What can hang from each mark:
Z295: Z742 Z918
Z583: Z203 Z252
Z252: Z202 Z583
Z918: Z295
Z202: Z252 Z945
Z803: Z710
Z203: Z583 Z991
Z742: Z295
Z991: Z710 Z945
Z710: Z803 Z991
Z945: Z742 Z991

Every row comes from one small tree of marks. The marks that hang from a mark follow it in brackets, in the order of their numbers. Every link used is in the known rows. Which tree was each row made from?
Known rows:
Z803{Z710{Z991}}: [ 23  -4  15  -3   0  10  -6  14  20  -4 -39 -24 -10 -30 -12  18  11   8
 -31 -31 -13  -3   9 -13 -32 -19 -17 -13]
Z918{Z295}: [ 15 -40  16 -33 -23  -7  -1  15 -15 -17 -24   5  18 -27  13  13   1  11
 -18  -6 -20 -19  -1   9 -10 -17   5  14]
Z202{Z252 Z945{Z742{Z295}}}: [ 15 -13   7 -23  12 -17   5 -10  -2   0 -24  -8  16  -3  41 -10  18   1
 -19   8  17 -16 -25   1   6 -21 -12  -2]
Z295{Z742 Z918}: [ 27 -36  12 -35 -24  17  -3  -4  -1 -39 -29  39  32 -22   3  -4 -26 -14
 -22  -6 -28 -25   0  21 -20 -26  10  15]
Z203{Z583 Z991{Z710 Z945}}: [ 25 -51   4  28  -7 -20  -3  25   4  12 -14 -11 -31 -22 -20  -4  -9   0
  -5 -16 -23  -1  -3 -18 -20 -30   7  -4]
Z803{Z710{Z991{Z945{Z742{Z295}}}}}: [ 18 -10  11 -10  20  11  -8  11  19  -7 -35 -12 -14 -21  -4   5   6   1
 -26 -26 -10  -1  -1  -5 -27 -19 -20  -7]
Z991{Z710{Z803} Z945{Z742{Z295}}}: [ -8 -39  -7  -8  15 -15 -10 -10  -1   8 -32   4 -29  -8 -18 -25  -5   2
  20 -14  -7  12   6  12  -9 -28   0  -3]
Z252{Z202{Z945{Z742}} Z583{Z203}}: [ 11   4  -3  -8  -1 -40  21  24   9 -14  12 -14  -3   7  -2   0  28   9
 -29  -1   5 -18 -12 -15  16   0  16   5]
Z803{Z710}: [ 24  -9   9 -10   2  -1  -6   2   7  -2 -28 -17   4 -31  -7  11  18  11
 -21 -25 -15 -14   6  -3 -23 -22 -15  -5]
Z202{Z945{Z742 Z991}}: [  7 -12  -5  18  22 -19  17 -28 -20  -7 -22  -8  27  -3  24  -3  34 -13
  -7   0  19 -15 -18   2   9 -27  11   1]
Z202{Z945{Z742{Z295}}}: [ 14 -24   0  11  10  -9  16 -23  -6 -15 -22   9  17   2  33  -4  19 -10
 -31   3  -3 -13 -28  -3   1 -27   1   7]
Z583{Z252{Z202{Z945{Z991}}}}: [  6   1  -3  -7  15 -40  16   9   8 -18  12 -40   7  -7 -15  21  10  18
  -6   8   9  -1 -30 -12  -5 -24  13 -12]
Z202{Z252{Z583} Z945{Z742}}: [ 15   1   7 -31   8 -28   9   7  -7   6 -14 -20  16 -10  29  -7  28   3
 -13   2  30 -14 -10  -7  13 -14  -2  -2]
Z252{Z202{Z945} Z583{Z203}}: [  7   6  -1 -16 -10 -43  19  31  12 -14  13 -19  -3  -1  -8   3  26  18
 -25  -6   4 -15  -1 -16  11  -1  17   1]
Z203{Z991{Z710 Z945{Z742}}}: [ 21 -52   3  10   1 -13  -4  17   1   2 -26  -6 -19 -14   0 -11  -6  -1
   4 -19 -17  -4   4  -7  -7 -20   2  10]
Z710{Z803 Z991}: [  8 -11  12  10 -25   8   4  18  23 -11 -40 -18 -27 -27 -12  21   7  18
  -9 -29 -14   8  26 -12 -35 -34 -13 -28]
Z945{Z742}: [ 26 -31   8   7   7  -5  12 -13  -4  -8 -17   7  16 -14  25   2  13 -12
 -19  -3 -12 -23 -23  -3  -5 -26 -10  14]
Z710{Z803 Z991{Z945{Z742{Z295}}}}: [  2 -19   8   1   5   7   2  13  21 -12 -37  -5 -31 -19   0   3  -1   7
   2 -25  -9  11  12  -1 -29 -34 -17 -21]
Z742{Z295}: [ 16 -40   5 -22 -12   1   2   2   4 -24  -9  25  17 -19  16  -3   8   4
 -34   0 -26 -12 -15   3 -11 -28 -12  16]
Z991{Z710 Z945}: [ -6 -37   2 -19  11 -27  -9  -2  -4  14 -23 -13 -12 -26 -15 -16 -13   7
  20 -21   2   2  14   1 -15 -24   7   2]
Z583{Z252}: [ 15 -16   5 -10   6 -16  11  12   9 -16   9 -23   5 -28  -7  18   2  10
  -5  -2  -5  -8 -23  -6 -18 -27   2  -2]
Z583{Z203 Z252{Z202}}: [ 11  -5  -1  -1   5 -25  15  27  30 -17  24 -28 -15 -10 -17  14   5  17
  -8  -1 -11 -23 -28  -3  -8  -8   8  -7]
Z583{Z203}: [ 14 -25   6   4 -12  -4   9   9  13  -7  -3   3   1 -25  13  -1  18   3
  -9 -19 -18 -38   1   8 -10 -12  -2   7]
Z202{Z252 Z945{Z742 Z991{Z710}}}: [  2  -4  -2 -12  19 -29   0 -18 -15  16 -32 -29  17  -2  15 -14  30  -1
   6   4  39  -8 -10   5  14 -18   5 -10]
Z918{Z295{Z742}}: [ 21 -47  15 -39 -32  -5  -1  14 -11 -32 -28  25  29 -28  12  15  -8   3
 -20  -6 -28 -19  -8  25 -12 -18  12  22]
Z583{Z203{Z991}}: [ 26 -37   6  16 -20   1   6  25  17 -11  -6   2  -9 -21  14  -1  14   4
 -12 -23 -28 -36   5   3  -8  -9   0   8]
Z252{Z583{Z203{Z991}}}: [ 22 -22   3 -11 -22 -10   8  45   7 -12   9   3  -4 -26  -1  -3  26   5
 -17 -19 -14 -25  13  -5   2  -4   7  16]
Z583{Z203 Z252}: [ 11 -13  -1   3   5  -8  12  21  23 -14  19 -17 -11 -21  -7   9   8   7
  -3  -7 -11 -26 -21   5 -11 -10   7  -2]
Z203{Z991{Z945{Z742{Z295{Z918}}}}}: [ 27 -51   7  -6   6   3  -1  20   1 -19 -17  15  -1 -12  23 -13 -10  -5
  -8 -12 -23 -17  -4   0  -7 -23  -5  15]
Z203{Z583 Z991{Z945}}: [ 32 -46   9  23  -1 -18   6  29   4  -1  -4  -5 -14 -28   2   3  -4  -1
  -7 -16 -23 -14 -10 -16 -21 -33  -1   0]
Z295{Z918}: [ 19 -26  13 -27 -12  14  -2  -1  -7 -18 -23  11  17 -21   7  -8 -13  -3
 -20  -6 -17 -26  10  -1 -16 -25   2   5]
Z202{Z252{Z583}}: [ 18  -8  16 -58 -13 -25  -3  31   1   5  -4 -19  16 -36  11   0  19  19
  -6  -7  13 -18  11  -5  -2 -16 -13   3]
Z742{Z295{Z918}}: [ 17 -39   6 -34 -13  20  -4   1  -1 -30 -17  34  17 -12  10 -14  -8  -3
 -39   5 -28 -17  -8   7 -12 -26  -6  15]
Z991{Z710 Z945{Z742{Z295}}}: [ -1 -46  -3 -15  23 -16  -7 -11  -5   7 -24   8 -13  -9  -6 -26 -10  -7
   6  -8  -5   3  -9   7  -5 -21   2  13]

Which tree is each row?
[-12 -32  -3 -13   2 -27 -12  -2  -1  15 -31 -17 -29 -25 -28 -15  -7  17
  33 -27  -1  11  28   7 -19 -31   5 -13]  Z991{Z710{Z803} Z945}
[ 19  -6  14  -6  21   7  -6  10  17  -1 -37 -21 -14 -25  -5  10   6   2
 -19 -32  -6  -3   3  -8 -29 -18 -18 -11]  Z803{Z710{Z991{Z945{Z742}}}}
[  2 -14  10   6   5   2   3  13  20  -6 -37 -14 -31 -21  -2   7  -1   8
  10 -29  -3   8  18  -5 -29 -34 -14 -24]  Z710{Z803 Z991{Z945{Z742}}}
[ -4   6  -3 -38   4 -40  -2  10 -16  15 -17 -35  15 -15  -4 -12  37  12
   6  -3  45  -2  13   0  16 -12  13  -9]  Z202{Z252{Z583} Z945{Z991{Z710}}}
[  8   6  -4 -18   8 -49  20  15  -7 -14   6 -21  16   3  -7   3  34   8
 -21   5  19  -3 -12 -18  19 -11  16   4]  Z252{Z202{Z945{Z742 Z991}} Z583}
[ -1 -46  -2 -20  22  -7 -10 -12  -7   5 -27  13 -13  -6  -8 -32 -17 -11
   3  -5  -7   1  -5   8  -5 -21   4  12]  Z991{Z710 Z945{Z742{Z295{Z918}}}}
[ 15 -14   4  -8   4 -25  14  -8   4 -21 -15  -6  11  12  13   2   2   7
 -36  10  -7 -10 -26 -15   1 -22   3   0]  Z252{Z202{Z945{Z742{Z295{Z918}}}}}
[ 31 -36  -2  36 -16 -26   4  37  17   2   0 -31 -37  -9 -46  17  -8  10
 -25   1 -28   8 -27 -32 -19 -25  13 -13]  Z203{Z583{Z252{Z202}} Z991{Z710}}
[ 22 -25  -1  16  -3  -3  10  38  26 -18  16 -17 -21 -17  -7  10   7   8
  -5 -12 -21 -26 -19   1 -10  -8   7   0]  Z583{Z203{Z991} Z252}
[ -6 -33  -4  -3  15 -22  -8 -11  -4  16 -34  -9 -29 -13 -20 -19  -4   3
  30 -20  -1   8  13   8 -11 -30   2  -7]  Z991{Z710{Z803} Z945{Z742}}
[  7 -18  -7   6  21  -5  12 -28 -19 -18 -23  10  28   6  22 -13  26 -18
 -20   8  12 -14 -22   8  11 -24  11   6]  Z202{Z945{Z742{Z295{Z918}} Z991}}
[ 17  -5  15 -11  16   5  -8  15  19  -2 -36 -24 -13 -31  -9  12   4   8
 -17 -34  -6  -1  11  -8 -32 -19 -16 -13]  Z803{Z710{Z991{Z945}}}
[ 13  -1   7 -30  -8 -27   5  29   5   5  -8 -24   2 -16  21  -7  28  14
  -9 -10  22 -21   8  -5   9  -5   3  -5]  Z202{Z252{Z583{Z203{Z991}}} Z945}
[  9 -38   7 -28  29  -4   1  -8  -6 -13 -12  20  11 -14  27 -20  -9 -12
   1  -5  -7 -17 -15  11  -6 -27  -7  17]  Z991{Z945{Z742{Z295{Z918}}}}
[ 14 -13   3  -2   4 -33  16  -7   6 -18 -11 -11  11   8  15   8  11  10
 -33   7  -6  -8 -28 -17   2 -23   1   0]  Z252{Z202{Z945{Z742{Z295}}}}
[ 20 -40   2  20 -23   0   1  24  18  -2 -14  -2 -21 -16  -3  -6  10   5
 -10 -24 -28 -28   9   2  -7  -6   6   6]  Z583{Z203{Z991{Z710}}}
[ 33 -42  -2  41 -16 -14   3  32  12   4  -3 -23 -34 -17 -40  13  -6   2
 -21  -3 -27   4 -23 -27 -22 -28  11 -10]  Z203{Z583{Z252} Z991{Z710}}
[ 20 -10   3  19   4 -33  19  10  10  -5  13 -28  -7 -16 -19  22   4   7
 -26   8  -8  -6 -40 -26 -19 -34   7 -15]  Z203{Z583{Z252{Z202{Z945}}}}
[  2 -16  -9  21  18 -21  11 -31 -20   1 -30 -12  16   2   6  -8  30 -12
  -5  -1  20  -6 -13   2   9 -23  17  -1]  Z202{Z945{Z742 Z991{Z710}}}
[ 21 -17  -1  11  -3 -21  13  44  35 -21  22 -28 -25  -6 -16  15   3  19
 -10  -5 -22 -22 -25  -9  -6  -4  10  -5]  Z583{Z203{Z991} Z252{Z202}}
[ 16  -7  10 -17  13 -22   7 -11  -4   8 -26 -22  17  -8  39  -4  20   3
 -10   2  24 -19 -17  -3   4 -21  -8  -7]  Z202{Z252 Z945{Z742}}
[ 13 -31  -7  -1  21  -2   7 -19 -17 -19 -11  21  33  -3  18 -12  34 -20
 -13  10   0 -15 -30  17  12 -26  -2  19]  Z945{Z742{Z295} Z991}
[ 10 -28  14  -8  16   6   6  12  16 -13 -25   0  -8 -19  18   1  -8  -7
 -16 -16  -5  -1  -8 -11 -22 -24 -13   1]  Z710{Z991{Z945{Z742{Z295}}}}
[  4 -24 -12  18  11 -12   0 -23 -18   5 -31  -6   5  -5 -19 -11  33 -10
  13  -4   8  -1  -3  14   7 -27   8  -1]  Z945{Z742 Z991{Z710{Z803}}}
[  2 -32 -16   9  10  -3  -4 -21 -15  -5 -27  13   5   3 -16 -19  33 -13
  -2   6   0   4 -14  19  10 -27   4   6]  Z945{Z742{Z295} Z991{Z710{Z803}}}
[ 17 -23   3 -17 -12 -15   8  46   7 -11  11   2  -6 -27   0  -8  22   5
  -5 -22  -9 -24  15  -2   2  -4   8  15]  Z252{Z583{Z203{Z991{Z945}}}}
[  9   0  -4  -2  21 -38  18   4   7 -18  11 -37   6  -2 -11  18  11  12
  -8  11   9  -1 -38 -12  -2 -23  12 -10]  Z583{Z252{Z202{Z945{Z742 Z991}}}}
[ 35 -51   3  40 -28 -10   0  24   6   8 -19  -9 -27 -19 -25   6  -1   0
 -26 -11 -33  -3  -7 -24 -20 -29   6  -4]  Z203{Z583 Z991{Z710}}
[  6   1  -3   6   9 -29  19  20  28 -17  21 -32 -15  -2 -11  13   8  16
  -9   0  -3 -20 -31  -4  -5  -7  15 -11]  Z583{Z203 Z252{Z202{Z945}}}
[ 21 -38   5  13   1  -2   7  22  15  -9  -4   6 -12 -16  20 -10   8  -3
   2 -23 -21 -36  -1   8  -4  -8  -1  12]  Z583{Z203{Z991{Z945{Z742}}}}
[ 19 -37   7   7  -5  -5   5  26  16  -9  -3   2 -13 -22  17  -8   8   4
   3 -27 -21 -36   7   8  -8 -10   0   9]  Z583{Z203{Z991{Z945}}}
[ 29 -38   4  23   9 -21   9  37  11  -5  12 -19 -23 -26 -12  11  -9   1
  -3  -8 -20  -7 -26 -17 -22 -32   4  -6]  Z203{Z583{Z252} Z991{Z945}}
[ 14 -27   0 -15 -15 -15   4  43   6  -5   6  -1 -14 -23 -11 -12  18   5
  -6 -22  -9 -17  19  -2   2  -1  12  14]  Z252{Z583{Z203{Z991{Z710 Z945}}}}
[ 25 -39   5 -11   6  17   5 -13  -4 -23 -19  33  17  -2  23 -14   3 -19
 -36   9 -23 -21 -30   4  -3 -25 -10  20]  Z945{Z742{Z295{Z918}}}
[ -1 -13  12  -3  -4  -1   1  19  21  -7 -36 -19 -30 -30  -7  10  -3  17
  13 -34  -5  10  29  -5 -35 -35 -12 -28]  Z710{Z803 Z991{Z945}}
[  9   3   2 -27  -8 -50  17  25   2 -15   7 -23   9  -5  -7  10  22  21
 -28  -1   7  -2  -2 -26   7 -14  13   1]  Z252{Z202{Z945} Z583}
[  8 -28  -8  13  17 -14   2 -23 -20   4 -25  -3  16  -5 -10 -11  29 -18
   4   1  10  -7 -13   9  10 -22   9  10]  Z945{Z742 Z991{Z710}}
[  6 -18  -8  11  22 -14  14 -27 -17 -15 -20   6  27   3  25  -9  34 -14
 -17   6  13 -12 -25   7  11 -25   9   6]  Z202{Z945{Z742{Z295} Z991}}
[ 14   2   1 -19  -1 -45  20  19   0 -14   5 -19   9   3  -2   7  23  11
 -31   4   7  -4 -13 -25  13 -12  11   5]  Z252{Z202{Z945{Z742}} Z583}
[ -1  -3  -4   0  -3 -45   9  -6   0  -6 -18 -32   3   0 -15   9  19  22
  -6  -2   8   3   0 -12   1 -25  13 -16]  Z252{Z202{Z945{Z991{Z710{Z803}}}}}
[  6 -36 -12  -5  16   9  -6 -23 -21 -11 -27  24  17   8 -11 -27  19 -24
 -15  13  -2  -6 -19  17  13 -19  10  16]  Z945{Z742{Z295{Z918}} Z991{Z710}}
[  2   4  -7   7  16 -31  18  18  22 -17  21 -34 -10  -1 -15  11  16  14
  -3   1   5 -19 -29   0   1  -6  19 -12]  Z583{Z203 Z252{Z202{Z945{Z991}}}}
[ 14 -26  -7  23 -11  -4   4  37  28  -9   5 -23 -40 -12 -30   5   5  12
   3 -15 -22 -12  -7   3 -13  -8  13 -11]  Z583{Z203{Z991{Z710{Z803}}} Z252}
[  1  10   1 -42   7 -38   3  12 -15   6 -10 -31  28 -20  13  -8  41  12
   4  -1  44 -10   9   2  15 -14   8  -7]  Z202{Z252{Z583} Z945{Z991}}
[ 12  -8  -2  -6  15 -31  17   8  13 -23  11 -27   1   1  -6  17   2  12
 -23  13  -3   0 -45 -15  -5 -23   6  -6]  Z583{Z252{Z202{Z945{Z742{Z295}}}}}
[ 13  -3   3 -27 -16 -37  13  42  15 -14  18 -13  -2 -11 -14   5  22  19
 -23  -7  -7 -19   2 -14   6  -1   8   8]  Z252{Z202 Z583{Z203}}
